What can hang from each mark:
k222: k503 k678
k755: k448
k678: k222 k448 k590
k400: k448
k921: k448
k100: k448
k448: k100 k503 k678 k755
k590: k503 k678
k503: k448 k590

Known rows, with every way that one mark hangs from another:
k921(k448(k100)): [ 2  0  4 -4 -2  1 -5  5 -1 -1 -2 -5 -2 -5  3 -3  1  2  4  1  1 -3 14  1
  2 13 -7 -3  0  2 -2 17 -8  1 -3  0 -2  7  0  7  6  0  3 -1  8  6 -1  0
 -4]
k503(k448(k100 k755) k590): [  0   4   7  -2   1   5 -10   9   2   3  12  -3 -12  -9  -9  -9  -1  -3
   2  -7   5  -5  33  -2  -1   2  -7   0  -6  -5  14  17  -1  21  -6  -4
   1  -1   0   8  -2 -18   1   2  -9   4   6  -3  -4]
k222(k678(k590)): [  4   1  -2   5   6   5   0  -5  -3  -2  -1  -7  -7   0  -1   6  -9   0
 -10  -2   3  -1   5   0  -2  -7  -2   3  -8  -3  -3  -7   3  12 -13   3
   3   4   1   0  -4  -1  -1  -2  -5   8   1   0   3]
k448(k100 k503(k590) k678(k222) k755): [  0   1   2   4  -5  12  -4  -9   7   8  -3 -17  -8  -4  -5   6  -7   3
   2   0  -7 -10  38  -7   4  -2  -4  -6  -2  -4   6  -1   9  46   7   2
   4   0   5  21 -25 -28   7  -4  -1  12   3  -2  -2]
k400(k448(k755)): [ -4  -1  -6   6   0   6 -15   2  -1   6   4   4  -3  -1  -5   5   6   1
   5   0  -6  -3   6   0  -3   5  -8   7  -7  -5  -4   1  -5  -6   0   3
   2   0   2   9  -9  -8  -4   2  -1   5  -3  -2   0]
k503(k590): [  2   5   4  -4   4   0   2   2   1  -2   4  -3  -6   0   2  -3  -1  -2
  -3  -6   5  -1  12  -3   0  -4   3  -3  -2  -6   7   5   3   6  -6  -3
  -3  -1   3  -3   2  -3   5   2 -10   0   4  -1  -5]
k222(k503(k448(k755)) k678): [  0   6  -1   2   7   9 -14  -8  -7   0   2 -10 -10  -8 -22  13  -3   1
  -3  -1   4  -7   7   0  -3  -6  -6  13  -7  -2  13  -2  -3  22  -7   0
  17   2  -1  11  -8 -17   0   0  -6   8   6  -8   7]
k503(k448 k590): [  2   6   5  -5  10   5  -4   8  -3  -3  16   0 -11  -9   4  -5  -2  -4
   4  -9   5  -1  25  -1   0   0  -2   2  -5  -9  12  15   0  12 -11  -3
   0  -2   0   1   4  -6   2  -1 -13   0   6  -6  -5]
k100(k448(k503 k678(k222 k590) k755)): [  2   1  -3   6   2  17 -13  -8  -4   4  10  -9 -10  -6   3  15 -12   3
   7   1  -3  -7  16  -1  -1   4   0   2  -5  -7  -4  -3   2  26   0   3
   1  -8   3  18 -14 -10   1  -3  -6  11   1  -2   0]
k678(k222 k448(k503 k755)): [  1   4  -4   4  -5   7 -30  -8  -4   4  19  -4   0  -6   1  17  -8   6
  11   6  -4  -8   9  -7   4   6  -2   4  -6   5   7  -2  -2  22   7   6
   3  -2  -2  14  -6  -7  10  -5  -1   8   1   0   8]
k755(k448(k100)): [ -2   0   3  -6  -2   0  -7   5   1  -4  10  -5  -1   3   1  -1  -1  -3
  -3   1   0  -3  10   5  -4   1 -10   1  -8   0  -4  14  -6   7   4   2
  -2   3  -4   2  10   1   4   0   8  -4   1  -3   1]
k222(k503 k678(k448(k100 k755) k590)): [  5   6  -2   3   1   5 -21 -10  -2   1   4 -14 -13  -6 -21  17  -9   3
 -12   3   8 -12   9  -6  -1  -6  -5   5 -13   2   2   2  -2  34  -9   2
  12   5  -7  10  -5  -9   8  -2  -2  15   5  -6  12]
k100(k448(k678)): [-2  3 -1  3  6 11  3 -1 -4  2  7 -6 -9 -5  2  2 -2  0  5 -2 -2 -2  9  2
 -2  5 -4  3  1 -7 -5  6 -1  7 -2 -1  0 -5  5  6 -8 -1 -6 -5 -3  1  3 -5
 -4]
k590(k503 k678(k222 k448(k100 k755))): [ -1   4  -3   3  -3  11 -19  -9   9   8   6  -8  -7  -7  -8  13 -11  11
  -1  12  -5  -6  17  -9  -4  -4   0  -5 -17  -6   3  -8   0  13  10   7
  10   3  -9  10  -8 -12  10 -11  -5   5   2  -4   7]
k503(k448(k755)): [ -1   0   0   1   1   6 -14   6  -3   2  11   3  -7  -8  -8   1   1  -1
   9  -1   0  -2  10   2   1   5  -4   7  -4  -2  10   5  -3   5  -2   0
   3  -3   0   9  -7 -11  -5   1  -6   4   2  -3   1]
k755(k448(k100 k678(k222(k503(k590))))): [  0  10   3  -6   2   7  -6  -3   3  -3  17 -13  -4   1   5   3  -6  -1
  -3   0  -5  -6  18   1  -2  -5 -10  -1  -9  -5  -2  12   2  24   5   2
   2   3  -1   8  -5  -6  12  -6   4   1   3  -7   0]
k921(k448(k100 k503(k590) k678(k222) k755)): [  3   1   2   0  -2  11  -8  -3   1   3   0 -14  -7  -8   3   6  -5   5
   8   1  -4  -8  33  -5   7  11  -4  -4  -2  -4   5  14   1  31   1   3
   1   2   5  21 -16 -19   7  -2   0  16   1  -2  -6]
k222(k503(k590) k678): [  2   8   3  -3  10   5  -3 -12  -5  -3  -4 -15  -8  -2 -12  11  -5   0
 -13  -5   9  -8  11  -2  -5 -12   1   5  -5  -7  10  -1   3  22 -10  -3
  12   4   2   1  -1 -11   6   1 -10   7   8  -6   3]
k755(k448(k503 k678)): [  4   0  -4  -1   2   9  -2  -3  -2  -3   8 -10  -4   3   8  10  -3   1
   5   2  -4  -3  12   6   0  -1  -4   5  -4  -6  -4   8   0  19   3   9
   2  -5   0   9  -4  -6   2  -2   0   3   0  -8  -2]
k755(k448(k100 k503)): [  1  -2   2  -6  -3   5 -10  -2   1  -2   7  -9  -1   3   3   6  -2   1
  -1   2   1  -6  18   7  -4   0  -7   3  -6   0  -3  15  -7  18   6   6
   1   1  -6   9  12  -6   7   1  10   0   2  -4   1]
k755(k448): [ 0  2  1 -5  1  1 -8  3 -3 -5 14 -2  2  5  5  3 -1 -2  1  0 -1  0  0  6
 -4  0 -6  6 -8 -3 -2  8 -4 -3  2  2 -2 -2 -3  0  7  4  2  2  1 -3  1 -3
  0]
k590(k503 k678): [  0   0  -3   0   2   7   2  -7   9   2 -10  -5  -6  -1  -5   8  -6  10
  -6   6   0   1   7  -2  -6 -11   8  -4 -10 -12   1 -10   3  -2   5   7
   9  -1  -7   2  -3  -8   2  -6 -12   0   2  -6   2]
k400(k448(k100 k503 k678(k222) k755)): [ -3  -3  -6  10  -4  17 -13  -7   4   9   1  -8  -6  -5  -1  10   1   3
   5   3 -15  -9  30  -2   1   3 -13   0  -6  -5  -5   1   0  26   7   8
   6   3   3  22 -19 -20   1  -6  10  11  -4  -4  -1]
k678(k222): [-2  4  2  1 -1  4 -7 -4 -1  0 10  0  4 -1  7  1 -6  1  2  2 -5 -1  1 -3
  1 -1 -2 -1 -2  1  0 -9  2  2  5 -1  2  3  2  3 -2  1  6 -6  3  0 -1  3
  1]
k755(k448(k503(k590(k678(k222))))): [  0   4   0  -6   7   7 -12  -5   0  -5  15 -10  -4   1  11  11  -8   1
   1  -2   2  -5  21   1  -5  -5  -1   3 -11  -9   4   4   0  16   3   6
   2  -1  -2   7   4  -8   9  -2  -8   1   3  -5  -1]
k400(k448(k100 k678(k222(k503(k590))) k755)): [ -4   5  -2   7   0  14 -12  -4   4   7   5  -7  -9  -4  -5   5   1   1
  -1  -1 -11  -9  24  -6   0  -1 -13  -1  -8  -8  -2   3   1  22   2   2
   7   5   3  17 -21 -17   6  -4   3   9   1  -6  -1]

Rows:
[  1   2   2   6  -8  12  -6  -4   9   7   0  -9  -5  -2  -6   6 -11   6
  -4   8  -8  -4  18  -5   4  -7  -4 -11  -9  -3  -6  -7   8  30   6   6
   2   1  -3  17 -21 -15   8  -7   1  14   0   0   4] => k448(k100 k678(k222 k590(k503)) k755)
[  4   4   0   2   4  13   5 -11   2   1   4 -13  -5  -4  12   9  -9   3
   4  -3  -7  -6  26  -4   4  -5   2  -2   0  -8   4  -2  10  33   1   5
   3  -2   6  11 -17 -14   8  -8  -6   8   2  -4  -4] => k448(k503(k590) k678(k222))
[  1   9   4  -4   5   8  -8  -2   1   1   6 -11 -15  -9 -15   4  -1   0
  -1  -3   3  -8  25  -3   0  -5  -4   0  -5  -7  14  13   2  33  -4  -4
   9   0  -3  12 -10 -20   7   0  -7   7   9 -10   1] => k222(k503(k448(k100 k678 k755) k590))
[  2   1  -3   3   0   5  -4   5  -3   2  -1  -4  -5  -6   0   4   0   3
  10   2  -4   0   7  -1   6  14  -2   2   0  -3   1   8  -2   4  -3   2
  -1  -2   7  13 -21  -8  -6   2  -4  12   1  -1  -5] => k921(k448(k678 k755))
[ -1  -8   0   2 -11   4 -12  -6   4   7 -11 -10  -4  -3 -14   7  -1   4
   1   4   2 -10  20  -2   0   2  -3  -1   0   5   2   3  -2  28   8   2
   4  -1  -3  16  -4 -23   2   5   8   7   0   0   1] => k448(k100 k503 k755)
[  1   5   2   0  -6   7 -27  -7   2   5  17  -9  -5  -8   0   9  -9   5
   4   3  -1 -12  29 -10   3   5  -5  -1  -7   4   7   8  -2  34   5   1
   2   2  -4  15  -3 -12  15  -4   0   8   4  -1   4] => k678(k222 k448(k100 k503(k590) k755))
[  2   8   5  -1   3   7 -23  -4   1  -2  17  -5  -3  -6  -2   8 -12   2
  -1   4   0  -8  10  -5   1  -3  -4  -3 -11  -1   3  -3   2  27   0   0
   6   4  -9  13   0  -5  14  -5   1  11   1  -1   8] => k678(k222(k503(k448(k100 k755))) k590)
[ 1  9 -1 -3  4  8 -8 -3 -2 -4 17 -9  0  2  6  9 -6 -1  2  2 -7 -3  2  3
  0 -5 -6  4 -7 -6 -2  3  2 13  6  4  4  0  0  7 -8 -1  8 -5  2  1  1 -6
  2] => k755(k448(k678(k222(k503))))
[  5   3  -5   0  -2   4 -21  -4  -1   3  10  -5  -9  -6  -4  12  -3   4
   7   1   6  -9  18  -6   4   5   3   4  -5   0  10  11  -3  22  -2   3
   1  -6  -3   9  -4 -11   8   3 -10   8   4  -3   2] => k678(k448(k503(k590) k755))
[  3  10   5  -7  10   5 -11  -2  -2  -4  11  -4  -9  -8  -5   4  -2  -1
  -1  -5   7  -5  14  -2  -2  -5   3   3  -4  -8  15  13   0  18  -6  -4
   9  -1  -5   4   6  -7  10   0  -9   2   8  -8   1] => k222(k503(k448 k590))
[  6  -4  -1   3  -4   8  -7   1   1   3  -6 -13 -10  -6   0   8  -5   5
   6   4  -1  -6  24  -1   6  12  -3  -3  -3  -1  -2  12  -1  30  -3   6
   0   0   0  22 -15 -14   3   0   2  21   0  -2  -3] => k921(k448(k100 k503 k678(k590) k755))
[  4   2  -1   5  -3   8 -15  -5   2   3   3  -9 -11  -5 -15  12 -11   5
 -10   5   4  -6  16  -4  -1  -6  -4   1 -15   0  -1  -1  -2  24  -8   6
   6   4  -6   7  -3  -7   5  -4  -4  12   3  -3   9] => k222(k678(k448(k100 k755) k590(k503)))
[  2   0   4  -9   0   3 -10  -1   2  -4   8 -11  -4   2   5   5  -3  -1
  -4  -2   5  -7  25   4  -4  -1  -6   2  -6  -3   0  19  -4  23   2   4
   0   0  -4   6  14  -8  10   0   3   0   3  -5  -3] => k755(k448(k100 k503(k590)))
[  1  -1  -5   8  -3  12  -8   2   7   7   0  -2 -10  -2  -5   6   1   3
  -3   4  -8  -5  22  -2   0   0  -9  -3 -11 -10  -9   4   0  15  -1   8
   3   2  -2  15 -15 -12   0  -3   3  12  -1  -6   0] => k400(k448(k100 k678(k590(k503)) k755))
[  4  -1   1   0  -2   8  -5   1   2   3  -5 -14 -11  -8  -1   4  -2   5
   7   0   1  -7  33  -3   6  11  -3  -3  -1  -4   4  17  -2  30  -3   3
   0  -1   4  20 -16 -18   3   2  -2  16   3  -4  -8] => k921(k448(k100 k503(k590) k678 k755))
[  3   5   1   1  -2   8 -14   0   1   1   3 -11  -6  -6  -1   6  -8   4
   3   5  -4  -6  15  -5   5   9  -7  -5  -5   0  -1   8   0  24  -1   2
   2   5  -1  19 -16  -8   7  -2   3  18   0  -1   0] => k921(k448(k100 k678(k222(k503) k590) k755))
[  3   8   1  -2   3  10  -6  -1   1  -5  19  -6  -2   3  13  11 -10   2
  -1   5  -6   0   5   4   1  -7  -3   0 -13  -8  -7   1   3  12   3  10
   0  -2  -3   6  -3   3  10  -8  -3   5   0  -5   2] => k755(k448(k678(k222 k590(k503))))
[  0  -1   0   2  -4   6  -3   6   2   4  -3  -8  -7  -5  -4   0   0   3
   6   3  -3  -3  16  -1   5  13  -7  -2  -1  -1  -2  14  -3  12  -2   1
  -1   2   4  16 -19 -11  -2   1   4  14   0  -1  -5] => k921(k448(k100 k678 k755))
[  8   9  -3   1   7   6 -16 -11  -5  -4   7 -11 -11  -4 -10  19 -11   2
 -10   1   7  -8   3  -4  -1  -7  -1   7 -12  -1   3   1  -1  26 -14   3
  11   4  -6   5   0   1   9  -4  -4  12   6  -7  11] => k222(k503 k678(k448 k590))
[  0   1  -3   3  -9   0 -18   2   3   6   9  -3  -6  -4 -11   3  -1   3
   4   4   0  -7  11  -5   2   9  -7   0  -6   6   1  12  -6  15   1   1
   0   0  -5   7  -5  -5   3   0   3   5   2  -2   5] => k678(k448(k100 k755))
[ -2   6  -1   1   7   9 -10  -8   5   2   6 -10  -7  -8  -3   7  -8   3
  -3   1  -5  -6  16  -5  -6  -5  -6  -4 -10  -7   4  -8   4  18   5   2
  12   6  -7   9  -8 -10   7  -9  -2   3   1  -5   5] => k590(k678(k222(k503(k448(k100)))))
[ -3   1  -5  10  -2  13 -12   0   5   7   8  -4  -7  -2   2   4  -3   1
   1   1 -14  -6  21  -5   1   2 -14  -3 -11  -6 -11  -1   2  17   0   7
   2   4   1  17 -20 -11   0  -4   5  14  -4  -2   0] => k400(k448(k100 k678(k222 k590) k755))
[  2   5   1   0   1   9 -11  -2   1   1   6  -8 -12  -8 -15   7  -3   2
   0   2   1  -7  15  -2   2  -3  -4   0  -6  -4   6   8   2  32  -3   0
  10  -1  -6  15 -10 -16   5  -2  -1  11   5  -9   6] => k222(k503(k448(k100 k678(k590) k755)))
[  4   0  -6   6   4   8  -8  -9  -6   1   4 -11  -7  -5  -5  15  -5   3
  -1   0   1  -7  14   0   0  -2  -3   9  -6   2   3   1  -3  20  -8   6
   8   3   1   4  -2  -5   1  -5  -3   7   2  -5   4] => k222(k678(k448(k503)))
[  6   3   1  -1  -9   3 -22   1   8   3  10  -1  -9  -4  -8  10  -9   7
  -4  10   6  -6  13  -5   2   0   1  -4 -14   0  -2   8  -3  22  -2   7
   1  -1 -13   8   4  -3  11  -3  -3  12   3  -2   9] => k678(k448(k100 k755) k590(k503))
[  1   9   4   0   0  10   2  -7   6   3   2 -15  -5  -4  -1   2  -6   1
  -6   0  -8  -7  22  -6   2  -6  -6  -9  -1  -2  -1   1   8  33   4  -1
   5   6   1  10 -15 -11  11  -9   6   6   3  -5   1] => k448(k100 k678(k222(k503(k590))))
[ -1  -6  -7  10  -4  15  -8  -5   4   9  -4  -7  -9  -4  -6   9   4   3
   4   1 -12  -8  28  -1   0   4 -11   2  -5  -5  -7   5  -2  23   3   8
   6   0   2  21 -19 -21  -2  -2   9  11  -2  -6  -2] => k400(k448(k100 k503 k678 k755))
[  5   2  -2   3   3   8  -6  -7  -2   1   3 -14 -11  -7  -6   8  -7   1
  -6  -3   4  -9  29  -2  -1  -4  -5   5  -7   0   4   9  -3  31  -9   3
   7   5   0   7   1 -10   6  -5   0   7   5  -6   2] => k222(k678(k448(k100 k503(k590))))
[ -3   6   4   1   6  11 -12   4   5   4  12  -8 -15 -12  -5  -4  -8   0
   0  -7  -1  -5  39  -7  -5  -2  -7  -3 -12 -11  13   2   4  23  -3  -1
   5   2  -2  11 -11 -22   3  -3 -14   3   6  -5  -2] => k503(k448(k100 k755) k590(k678(k222)))
[  3   8   7  -3   4   7 -19  -4   1  -4  17  -4  -4  -7   3   8 -13   1
  -3   2  -1  -7  11  -4   0  -4  -4  -3 -11  -1   1   0   3  26  -2   0
   7   6  -9  10   7   0  16  -7   2  10   2  -3   8] => k678(k222(k503(k448(k100))) k590)
[  1  -2  -1   1   2  10  -8  -4   3   3   0  -5  -7  -4   3   3   3   1
  -2  -4  -2  -8  33  -1  -4   2  -8   2  -6  -7  -2  13  -5  18  -2   4
   3   5  -2  10   7 -11   6  -3   4   5   0  -6  -4] => k400(k448(k100 k503(k590)))
[  1   2  -3   0  -1   8  -7  -5  11   4  -1  -7 -10  -6  -7   9  -7  10
  -5   9   0  -3  18  -4  -5  -6   2  -5 -13  -8   0   0  -2  10   4   8
   9   3 -12   5   1  -6   6  -9  -5   2   3  -8   5] => k590(k503 k678(k448(k100)))
[ -2   2  -1   0   5  12 -17  -7  -3   4   8 -10 -11  -8  -2  11  -9   3
   5  -3   5  -8  26  -3  -8   3   1   3  -7 -10   7  -1   0  18   0  -1
   2  -6   2  14  -5 -14   3   1 -14   4   5  -2  -3] => k100(k448(k503(k590(k678(k222))) k755))
[  3  -4  -6   9  -4  10  -1  -8   2   7  -8 -10  -8  -3  -7  13  -1   4
   7   4  -6  -5  13  -1   5   0   2   2   1  -3   3  -3   6  29   5   7
   5  -7   5  18 -29 -21  -4   2  -3  12   0  -3  -1] => k448(k503 k678 k755)
